In the rows, 128 means zero.
Known rows, with every step that occurs:
fikeb botim betegut farod: [104 125 135 162 118 136  98 152 139 130 121 120 114 117  89 128  68 119
 115 124 128 144 130 111 144 129 133 206 131 173 153 177 118 106 100]
farod kili fikeb botim: [101 129 180 147 130 144  83 163 122 129 126 117  55 130  43 149  74 132
 146 134 101 152 140 105 131  98 138 204 118 207 158 208 132 131 125]
resu dolovu leki siso botim: [175 114 168 149  87 143 123 136 119 148 146 150 177 128 168 136  86 135
  17 133 123 153 161 129 109 142 135 180 159  62 177 102 153  91 178]
leki dolovu resu: [184 141 143 166 105 147 109 164 133 123 133 140 117 127 101 135  54 109
 116 144 127 151 161 120 107 158 133 176 152 164 163 125 167 171 171]
dolovu leki botim betegut farod fikeb: [141 125 185 142  94 136 147 155 149 140 118 113 153 129 118 124  46 150
  83 141 103 150 155  99 131 144 121 206 154  94 167 174 143  74 139]
farod kili fikeb botim siso: [ 77 121 168 143 122 144  90 141 137 121 132 119  52 132  17 155  72 124
 163 134 107 153 134 117 137  78 138 190 115 198 160 213 125 163 119]
fikeb botim betegut farod kili: [ 93 119 163 156 129 140  90 155 141 127 113 104  87 121  68 133  52 119
 102 121 113 150 127 108 144 126 133 230 132 188 166 199 112  93 107]
betegut farod kili fikeb: [124 130 212 156 144 151  85 169 139 138 117 121  77 127 131 145  79 129
 151 130  80 143 140 120 124 141 126 205 110 147 153 209 121  88 129]
fikeb botim kili betegut farod: [103 126 170 156 146 141  90 164 127 125 119 150 100 125  51 152  88 109
 135 126 114 155 141 113 151  88 141 208 122 179 161 172 138  90  81]
botim betegut fikeb: [122 136 115 155 114 144 111 180 150 115 129 112 127 120 160 119  79 130
 111 132 132 150 164  97 125 152 130 179 143 102 142 203 144 134  99]
resu dolovu leki siso betegut farod: [181 115 178 161  87 164 123 149 143 154 138 137 165 130 183 136  72 136
  14 120 113 139 157 116 119 162 126 189 156  61 165 112 139  69 186]
dolovu resu: [159 139 138 166  86 142 135 165 127 123 124 140 121 122  99 144  88 116
 123 148 128 147 136 113 118 144 140 146 141 159 167 127 156 164 135]
betegut fikeb: [122 139 124 157 102 141 110 173 138 122 137 133 118 119 185 130 106 114
 127 134 119 146 174 113 119 127 128 150 128 109 138 176 131 130 133]
dolovu leki botim: [145 125 155 145  83 128 152 155 124 143 134 151 161 127 153 126 111 153
  99 146 112 153 144 138 123 134 128 172 152  97 161 128 148  81 162]
fikeb botim siso: [ 73 121 101 151  90 131 119 118 135 119 140 144 105 124  43 146 102 114
 151 134 143 146 135 139 142  78 138 143 125 173 152 151 112 174 115]
siso botim kili: [126 117 140 132 133 133 121 150  95 128 130 180 150 130 147 134 106 156
  92 130 122 161 140 127 133 103 142 170 132  76 163 159 151 103  54]
botim farod fikeb: [ 99 141 186 150 101 149 106 145 135 131 111 120 127 129  96 124  54 135
 102 142 102 139 167  93 127 122 131 157 126 141 168 181 124 119 122]
kili betegut farod fikeb: [121 143 178 162 116 146 109 178 149 126 114 112 114 130  92 145  71 121
 129 145 110 135 166  86 125 127 129 181 125 120 160 178 134 108 131]
kili betegut farod fikeb botim leki: [ 99 138 140 168 120 134  92 173 141 121 125 111 100 127  39 154  80 111
 162 142 124 137 160  86 141  94 135 193 113 151 151 174 113 122 142]
dolovu leki siso betegut farod kili: [142 109 203 151 104 153 149 163 151 146 122 132 141 130 107 132  44 160
  54 124  93 149 138 124 128 167 117 230 150  80 167 143 126  15 151]
resu dolovu leki: [165 130 152 155  86 147 105 149 128 130 149 127 127 130 145 140 113 127
  65 134 119 139 149 114 111 138 136 162 159 107 170 128 157 134 210]
siso betegut fikeb botim: [ 99 129 103 150  93 151 110 168 135 133 132 121 126 125 147 131  86 133
  61 115 139 142 165  77 144  90 132 179 127 113 136 178 134 126  89]
fikeb botim kili betegut: [105 128 145 152 132 138 101 166 116 118 128 153  96 128  28 150  97 122
 135 134 127 157 145 113 146  84 148 192 133 183 163 170 150 117  82]
kili betegut fikeb botim leki siso: [112 135 107 174 113 133  99 185 140 119 141 132 126 119  85 145  99  99
 152 141 141 158 184 110 134 101 135 194 126 127 136 154 118 116 131]
fikeb botim leki resu dolovu: [153 141  76 178 100 135  71 146 111 121 152 123 106 131  76 155 115  98
 107 137 145 149 156 120 125 108 147 175 131 174 145 121 115 179 198]
dolovu leki resu: [171 147 151 160  96 131 128 168 139 117 140 116 133 135  66 135  87 140
  93 147 107 145 148 124 107 154 128 216 156 129 157 130 163 103 193]
leki siso botim farod kili betegut: [113 119 213 151 130 141 111 156 125 148 102 149 177 127 116 124  55 132
  45 137 106 165 159 129 124 126 135 227 132  81 178 148 131  43  77]
dolovu leki: [131 131 151 149  92 131 137 161 133 122 144 136 130 126  96 129 106 151
 123 143 112 142 135 124 119 142 128 181 150 120 160 139 148  95 168]
botim siso betegut: [ 92 121  85 145  79 152 145 134 145 126 141 148 142 135 113 133 103 162
 102 129 147 139 131 126 137 115 133 131 134  74 146 158 126 173  86]
botim siso betegut fikeb: [ 89 124  88 143  85 154 135 147 159 120 140 132 138 132 158 134  95 137
  97 122 142 140 157 109 138 103 129 137 129  54 136 180 133 172  86]
resu dolovu leki botim: [174 126 158 150  76 146 119 143 121 149 142 142 157 132 203 137 116 130
  46 138 121 148 159 129 114 131 136 155 160  86 171 117 154 119 199]
botim kili betegut farod fikeb: [128 131 191 148 142 151 109 176 136 120 114 137 101 134  70 150  66 128
 140 137  99 150 164  94 136 115 135 185 129 122 166 194 146  97  89]
siso botim farod kili: [ 89 123 196 137 130 138  91 143 115 139 108 137 155 127 153 123  82 137
  51 127 102 152 138 117 129 103 138 207 123  97 177 176 130  70  78]
siso botim: [121 125 123 142 108 127 122 148 103 136 132 159 164 125 174 127 116 154
  84 136 133 148 139 125 123 116 138 163 130  76 157 143 139 119  90]
botim siso betegut farod fikeb: [ 89 120 128 143  87 156 138 131 162 129 128 126 126 137 109 141  58 148
 100 125 127 132 145 102 142 109 125 142 123  74 151 178 112 151  95]
kili betegut: [124 144 133 160 108 141 117 183 130 123 128 137 128 129 101 136 119 135
 135 149 132 144 151 115 120 132 140 167 137 122 155 152 150 129 121]

Rows:
[ 68 132 187 151 123 144  66 155 144 126 113 105  89 116 119 134  63  80
  85 120  99 152 169  97 139  78 133 210 116 178 159 206 117 102 115]
betegut fikeb botim farod kili
[ 68 127 190 153 121 140  79 140 127 132 109 122  93 122  57 134  69 109
  94 126 102 151 137 116 141  89 137 207 123 210 175 180 110  91 117]
fikeb botim farod kili
[173 124 149 149  81 147 120 149 128 144 136 128 164 131 182 128  97 140
  34 135 129 152 155 113 117 146 138 178 171  85 174 139 162 130 174]
resu dolovu leki botim betegut
[119 125 114 139 116 132 120 156 114 128 126 138 170 126 147 116  90 164
  70 135 144 152 138 106 128 138 139 190 144  68 159 169 150 119  56]
siso botim betegut
[ 66 127 157 146 121 141  91 163 161 108 122 100  70 127  44 154  74  82
 129 132 119 154 163 104 136  64 138 199 127 159 164 210 133 147 118]
farod kili betegut fikeb botim siso
[ 72 118  87 145  84 145 127 126 137 127 138 139 121 130  58 142  91 139
 101 122 152 143 130 114 152  80 138 153 127 139 149 155 121 172  88]
fikeb botim siso betegut
[140 130 165 143 145 150 107 168 109 124 138 163  92 135  91 144  98 160
 171 137 104 156 145 117 130 131 139 163 124 141 145 198 157 128  79]
botim kili fikeb
[ 99 132 127 145  94 139 116 148 134 117 122  99  95 128  10 131  32 138
 108 140 132 146 158  72 139 110 136 173 141 184 166 192 130 161 115]
farod fikeb botim betegut
[102 130 168 157 108 140 104 141 139 134 118 117  94 122  80 145  51 107
 117 131 105 136 158  96 139 103 126 172 115 176 159 175 104 112 143]
betegut farod fikeb botim
[185 120 191 139 110 154 102 150 113 146 145 153 132 138 163 147 106 142
  79 134 104 158 163 115 121 116 141 176 150  98 166 157 176 124 159]
resu dolovu leki botim kili fikeb
[125 141 163 170 127 143 105 183 145 131 120 132 131 125 135 138 106 119
 136 138 115 136 148 115 125 138 132 190 125 110 151 156 136  86 122]
kili betegut farod
[ 94 125 216 135 144 142  74 150 114 143 112 133 137 130 136 128  76 146
  72 130  94 152 142 101 130 104 138 226 111 105 167 204 144  83  64]
siso botim farod kili fikeb
[143 117 167 143 135 140 127 172 120 134 125 172 173 125 150 136  73 129
  76 134 120 174 181 122 127 117 136 197 136  45 157 155 153  69  51]
leki siso botim kili betegut fikeb
[ 70 121 107 137  73 147 132 122 142 123 129 116 103 135   8 145  45 139
  96 132 141 139 154  83 150  68 135 141 129 150 160 180 118 194 107]
farod fikeb botim siso betegut
[157 127 192 151  84 148 100 136 127 156 130 138 173 129 201 129 107 126
  24 133 109 148 161 123 119 125 137 173 153  96 176 125 152  99 180]
resu dolovu leki botim farod
[ 83 128 133 152 108 139  97 134 132 123 144 137  85 128  32 151  94 132
 180 136 128 146 137 118 139  80 139 163 111 184 140 187 135 184 107]
kili fikeb botim siso
[175 121 175 154  96 149 109 147 140 151 130 123 165 127 213 130  91 129
  32 128 116 147 152 114 122 154 132 197 161  77 171 146 152  94 174]
resu dolovu leki botim betegut farod
[114 136 170 151 123 144 106 184 134 120 118 115  91 133  72 141  94 130
 123 145 111 150 144 115 119 123 138 193 139 139 173 178 142 115 131]
farod kili betegut
[199 150 124 173  97 153  89 154 124 127 140 118 131 137 146 144 101 109
  48 139 124 146 172 122 100 156 142 163 149 132 155 122 149 172 200]
leki resu dolovu
[123 132 185 149 128 151  95 172 125 127 127 122  70 132  91 142  87 147
 149 141  96 150 142 113 119 132 133 184 124 158 157 207 139 127 130]
farod kili fikeb
[139 114 169 149 114 141 138 145 134 144 114 140 179 124 131 122  17 150
  57 136 121 157 165 111 128 160 124 199 137  57 164 162 120  69  81]
leki siso botim betegut farod fikeb
[137 111 176 160 109 163 139 160 141 154 114 146 142 129 156 130  53 152
  62 122 107 152 147 134 128 174 120 197 133  83 158 146 102  40 113]
leki siso betegut farod kili
[ 85 141 213 154 137 151  72 182 154 125 102 101 110 126 121 130  73 103
  92 132  93 150 170  95 126 109 133 221 125 132 168 212 140  86 103]
botim farod kili betegut fikeb
[146 119 143 141 111 142 141 150 101 143 126 188 147 131 183 135 121 153
 116 139 116 169 153 150 133 121 138 139 139  98 159 149 134 105  86]
leki botim kili
[182 123 170 160  84 151 126 144 131 140 145 144 149 128 142 138  86 127
  53 137 117 149 161 133 107 160 132 163 163  97 171 102 144 100 212]
resu dolovu leki siso
[122 126 146 150  96 159 127 159 140 142 119 120 130 134 139 132  56 158
  74 125 116 129 153  77 136 134 123 168 125  83 151 175 122 104 109]
siso betegut farod fikeb
[ 97 130 165 144 118 133  99 140 112 141 118 154 182 123 176 118  97 143
  60 131 118 148 143 118 129 110 137 184 123  81 161 155 136  85  68]
siso botim farod
[186 147  75 181 102 143  84 161 118 118 156 127 127 137 137 149 134 117
 113 144 140 147 165 128 108 148 143 155 140 112 141 118 123 178 208]
botim leki resu dolovu
[135 126 158 150 101 142 132 154 138 148 108 126 156 128 173 122  56 145
  89 140 117 153 163 107 133 146 126 169 140  94 158 182 121 107 100]
leki botim betegut farod fikeb
[124 126 131 158 104 157 124 164 136 144 125 139 147 130 190 129  94 160
  74 119 122 132 137 108 136 148 125 176 125  75 141 155 122  86  99]
siso betegut farod
[117 123 154 140 121 136 112 151 131 133 115 117 159 126 142 122  45 150
  65 131 122 145 151  84 132 130 130 203 131  69 163 194 137 104  67]
siso botim betegut farod fikeb
[ 99 135 119 156 104 134  96 163 133 122 135 127 103 116 136 138  93  94
 118 127 125 148 172 103 132  87 132 171 124 161 141 176 124 136 127]
betegut fikeb botim
[122 133 154 154 116 147 116 163 151 124 114 104 117 126 102 125  39 140
 111 136 115 140 152  87 130 162 125 182 137 126 157 201 125 117 111]
botim betegut farod fikeb
[140 129 157 142 126 144 119 181 122 136 120 162 147 129 189 139 113 120
 110 139 116 171 182 121 134 100 139 169 138  79 152 175 158 102  71]
leki botim kili betegut fikeb
[ 72 127 106 150  98 134 106 136 154 112 141 127 100 117 105 145  91  84
 136 126 134 149 165 120 139  69 133 152 120 150 141 182 116 166 121]
betegut fikeb botim siso
[113 120 111 146  80 134 153 125 129 140 133 173 159 131 174 133 122 139
 130 145 135 156 146 165 130 110 134 112 134  87 152 138 119 153 112]
leki botim siso
[ 80 120 141 152 113 152  96 138 144 137 135 131 104 131  75 149  76 136
 135 119 124 137 135  99 152  85 133 190 103 147 133 196 129 150  79]
kili fikeb botim siso betegut farod
